What can hang from each mark:
nire: misege
mamu: misege
sugoded: misege nuzesi
fadakan: misege nuzesi
misege: fadakan mamu nire sugoded
sisome: misege
nuzesi: sisome sugoded

Every row comes from one small tree of marks. The marks that hang from a mark follow it in brackets, in alphabetical order. Every link used is in the known rows. Which tree was each row made from?
(in the rows, 128 means zero)
Known rows:
nire[misege[fadakan[nuzesi[sisome sugoded]] mamu]]: [ 98 148 111 145 116 142 180  72 175 116 116 120 147  95 168 155 202  66
 114]
mamu[misege[fadakan nire sugoded[nuzesi]]]: [ 88 135 126 144 135 193 194 115 188 135 112  87 198 116 155 111 179  67
 115]
sugoded[misege[mamu] nuzesi]: [ 88 164 122 178 116 157 137 128 117  93 128 130 113 135 146 157 150 113
  98]
sisome[misege[fadakan[nuzesi[sugoded]]]]: [116 145 130 141 133 163 169 101 164 123 136 123 148 137 168 157 165 109
 125]
sisome[misege[fadakan sugoded[nuzesi]]]: [ 94 134 132 140 130 176 174 121 169 133 130  99 149 145 159 161 155 112
 108]
nuzesi[sisome[misege[fadakan mamu nire]] sugoded]: [114 132 119 133 134 110 188 104 216 142 101 134 140 133 165 143 214  77
 107]
sugoded[misege[fadakan mamu nire] nuzesi[sisome]]: [ 85 159 104 154 145 148 190  97 183 106 105 132 146 115 166 127 202  73
  69]
sisome[misege]: [137 113 124 139 116 134 119 135 132 125 132 140 121 148 135 170 131 150
 124]
misege[nire]: [137 141 128 119 137 134 132 119 145 127 104 127 138 127 139  96 146 124
 119]
misege[fadakan mamu sugoded[nuzesi[sisome]]]: [ 75 154 118 128 139 139 196 100 183 137 103  90 144 100 150 117 187  64
  92]
sisome[misege[fadakan mamu nire sugoded]]: [101 158 140 130 126 146 167 118 181 150  97 109 147 131 119  97 195  88
 112]
nuzesi[sugoded[misege[mamu nire]]]: [101 159 140 158 116 137 140 121 165 117 104 123 128 146 167 135 183  83
 130]
nuzesi[sisome[misege] sugoded]: [131  89 116 130 119 112 140 116 187 130 120 124 126 155 192 213 158 117
 131]
misege[nire sugoded]: [119 144 139 106 132 148 133 114 164 142  87  87 149 130 154  90 154 100
 132]
sisome[misege[nire]]: [146 126 122 129 125 140 124 128 149 125 108 137 128 149 146 139 149 144
 115]
nire[misege[mamu sugoded[nuzesi[sisome]]]]: [ 89 134 111 141  98 152 146 102 162 112  97  92 126 112 170 176 174  92
 106]
fadakan[misege[mamu nire sugoded] nuzesi[sisome]]: [129 154 106 127 120 176 148  61 161 117  58  86 149 101 182 109 206  77
 100]

Write each row's tree:
[115 158 128 153 112 192 155 103 150 113  85  90 134 141 166 121 186  96
 102] | fadakan[misege[mamu nire sugoded[nuzesi]]]
[127 105  95 141 126 138 143 116 157 108 118 129 124 144 181 202 142 141
  90] | sugoded[nuzesi[sisome[misege]]]
[142 102 115 121 127 117 146 108 206 130  96 123 135 155 202 179 176 112
 122] | nuzesi[sisome[misege[nire]] sugoded]
[ 92 196 123 155 141 172 164  90 141 108 106 131 155 100 134  78 194  80
  91] | sugoded[misege[fadakan[nuzesi] mamu nire]]
[ 91 118 126 153 112 184 150 129 150 125 121  85 168 119 162 159 141  94
 132] | mamu[misege[sugoded[nuzesi]]]
[ 87 162 143 157 132 141 180 114 187 128 119 129 150 139 153 121 201  60
 121] | nuzesi[sugoded[misege[fadakan mamu nire]]]
[ 88 155 111 129 114 160 168  70 166 125 100  94 156  75 147 130 199  63
 108] | nire[misege[fadakan[nuzesi[sisome]] mamu sugoded]]
[100 133 127 154 132 175 187 103 165 127 142 113 185 102 156 139 169  69
 141] | mamu[misege[fadakan[nuzesi[sugoded]]]]
[ 85 160 146 128 130 136 172 119 159 154 117 102 144 109 105  88 174  71
 125] | misege[fadakan mamu sugoded]
[ 95 139 114 107 156 155 197  88 210 136  89  81 170 113 183 104 185  73
  89] | misege[fadakan nire sugoded[nuzesi[sisome]]]
[124 146  96 142 125 133 151 112 166 110  89 133 114 134 167 149 180 123
  73] | sugoded[nuzesi[sisome[misege[mamu nire]]]]
[103 189 131 131 131 175 168  93 163 134  85 100 153 109 137  76 197  88
 102] | sisome[misege[fadakan[nuzesi] mamu nire sugoded]]
[ 93 165 130 155 135 144 166 116 159 124 117 142 150 121 119  97 190  80
 103] | sugoded[misege[fadakan mamu nire]]
[ 98 175 122 169 123 162 142 121 135  95 104 128 124 136 155 123 168 109
  88] | sugoded[misege[mamu nire] nuzesi]
[104 169 131 144 112 167 144 125 158 122  83  97 122 144 158 125 174 117
  99] | sisome[misege[mamu nire sugoded[nuzesi]]]
[ 98 118 139 130 113 162 155 111 166 139 132 100 162 121 135 151 163  90
 141] | nire[misege[fadakan sugoded]]
[108 162 128 154 118 141 128 123 138 114 101 136 128 131 134 116 170 101
 109] | sugoded[misege[mamu nire]]
